Each row was made from one small tree. The marks that hang from a mark follow it in brackets, in alphabetical order. Every link used is in the known rows. Write each row's tree.
Known rows:
W(H X(R) Y): [ -8 -26   3   9  18   5 -27  25   5 -19  12  13 -28  10 -20  20   5  -1
 -22  18]
V(X(Y(A))): [-16  18   9   9  -2   1  -3  22   3  -7  -8   8  -5 -35   3  -1   5  -6
  22 -27]
U(X(R Y)): [  4  10   7   7   0   0  -5  31 -13 -10  -6   3 -15 -17  -6   4  12   0
  20   1]
H(W(X(R) Y(A))): [-14   2   9   4  14  -1 -30  22  13  -7   3   3 -31 -21   4  18 -13   1
  -4   3]
W(H R Y(A)): [-14 -12  11   2  32   9 -23  11  25 -16  10  21 -16  -6 -14  13   7  11
  -7   4]
H(W): [  3   4  -2 -11   1  -7 -10  -5   8   7   1  -7 -13 -14   3   4  -3   1
   4  -2]
H(W(R X(Y(A)))): [-18   7   6  -4  12   4 -30   4  15 -12  -5  11 -28 -26  -2  18  -2   6
  13 -16]
B(R Y): [ -3   7  13   4  14  -7  -3   4 -18  -2  -5   5 -22 -15  -6  -9   1   0
   8  11]
X(A): [ -8   9   2   3   8  -8  -4   3   4   3   3   1  -4   2   4 -15  -8  -1
  12  -5]
B(R Y(A)): [-14  17  18   5  16  -3  -8   8 -11   1  -5   6 -23 -24   5 -12  -3   4
  16   4]
H(W(R X(A Y))): [-16   8   4  -3  17  -5 -28   2  13 -12  -2  12 -31 -16  -8   9  -5   2
  16 -15]
W(H X Y(A)): [-18 -15   7  10  13  11 -31  24  15 -13  11  16 -19   2 -11  19   7  -3
 -13   0]
B(Y(X(A))): [-11   9  18   7   1  -4   0  18  -9  -8   0   2 -18  -7  -7 -22  -5  -5
  14 -20]
B(Y(A)): [-14  16  10   9   8  -6 -10   9  -1  -3  -8   1 -13 -19   4 -13  -2   1
  18 -17]
U(X): [ 6  2  9 -2 -6  8  4 13 -8 -4  3  4 -7 -3 -5 15  8 -4 10 -1]
H(W(Y)): [  3   2   2   0  10 -12 -16  10  12   1   2  -2 -13 -19  -3   8  -1  -4
  -3   0]
V(X(R Y)): [ -6   9   5   8   2  -4   0  24  -6 -13  -7   5 -14 -29  -5   0   2  -3
  13  -9]
Y(A): [-12  11   6   2   2   5  -6   5   7   3  -1   1  -1 -10  12  -4  -5   5
   8  -7]
H(W(X(A))): [-11   4   1  -6   4  -5 -21   0   8   2   5   0 -25  -5   2   7 -11  -4
   7  -8]
X(Y): [ -1  10  -3  10  -1  -7  -7  15  -2  -4 -10   1   2 -14  -2  -9  12  -2
  13 -10]
U(V X): [ 23  -5  22   3  -3  16   1  19 -12   1   9   5 -15  -8  -9   8  13  -5
  29  -5]

Which tree is each row?
[ 14  12  22  15  10   0 -11  41 -14  -3   3   5 -27 -20  -6 -16  10  -2
  49  -6] | U(V X(A R Y))
[  0 -23  12   2  11   7 -10  32   4 -14  14   7 -19   3 -18   2   7   2
 -20  14] | W(H Y(X(R)))
[-12  19   3  12   9  -5 -14  25   0  -4 -10  -1 -10 -25  11 -15  -1   8
  18  -4] | X(R Y(A))
[-14  11  28   2   6   8   0  19 -16  -3  -1   6 -26 -24   1 -13  -5   3
  10  -1] | B(R Y(A X))
[  5   1  21   6   7   5   2  14  -2   2  10   7 -17 -17  -5 -10  -2  -8
  31 -18] | U(V(X(A)))
[-15  -2  11   0  26  -3 -29   6  20 -15   6  16 -33 -10 -12  21 -12   0
  -1  -4] | H(W(R X(A) Y))
[-12  12  -1   2   9 -13 -28  17   3  -4  -2  -1 -33 -17   1  -3  -8   0
  16  -6] | H(W(X(A R Y)))
[ -8   1  15  -1   2   4   3  20  -5  -5   8   0 -17   1   1 -17 -16   4
   2   1] | Y(X(A R))
[-19 -21  10   5  34   7 -31  12  20 -25  15  28 -29  14 -27  20   2   2
 -10   4] | W(H R X(A) Y)
[-16  18  10   9   4   0  -5  28   0 -10  -8   6 -15 -37   5  -3  -2   0
  20 -15] | V(X(R Y(A)))
[ -8 -10   9  -2  20   3 -26   3  17 -18   4  14 -29 -12 -15  33  -6   0
 -10   1] | H(W(R X Y))
[ -9  18   0  13  14 -17 -13  24  -2  -5  -7   0 -14 -13   4 -27  -4   3
  23  -2] | X(A R Y)
[-16  -5  -4   7   8  -2 -29  19   4 -10   5  12 -20   6 -14  -4  13  -4
   9 -10] | W(H X(A Y))
[  5   8  20  14  12  -3  -6  31  -7  -5   2   6 -25 -29  -5 -19   1  -5
  40 -16] | U(V(X(A R Y)))
[-11   2   6   5  19 -11 -29  20  10  -7   6   3 -35 -11  -3   9 -15  -3
  -1   5] | H(W(X(A R) Y))
[ -9  -8   5 -14  11   7 -20 -12  13 -12   4   9 -28  -7  -9  28  -8   5
  -4  -2] | H(W(R X))
[-12 -27   3 -10  16  18 -21  -8  12 -21  12  21 -24  17 -24  28   6   7
 -14   5] | W(H R X)
[ -6 -15  13   4  11   2 -12  30   9  -8  16  11 -15   6 -17  -7   7  -4
  -9  -1] | W(H Y(X(A)))
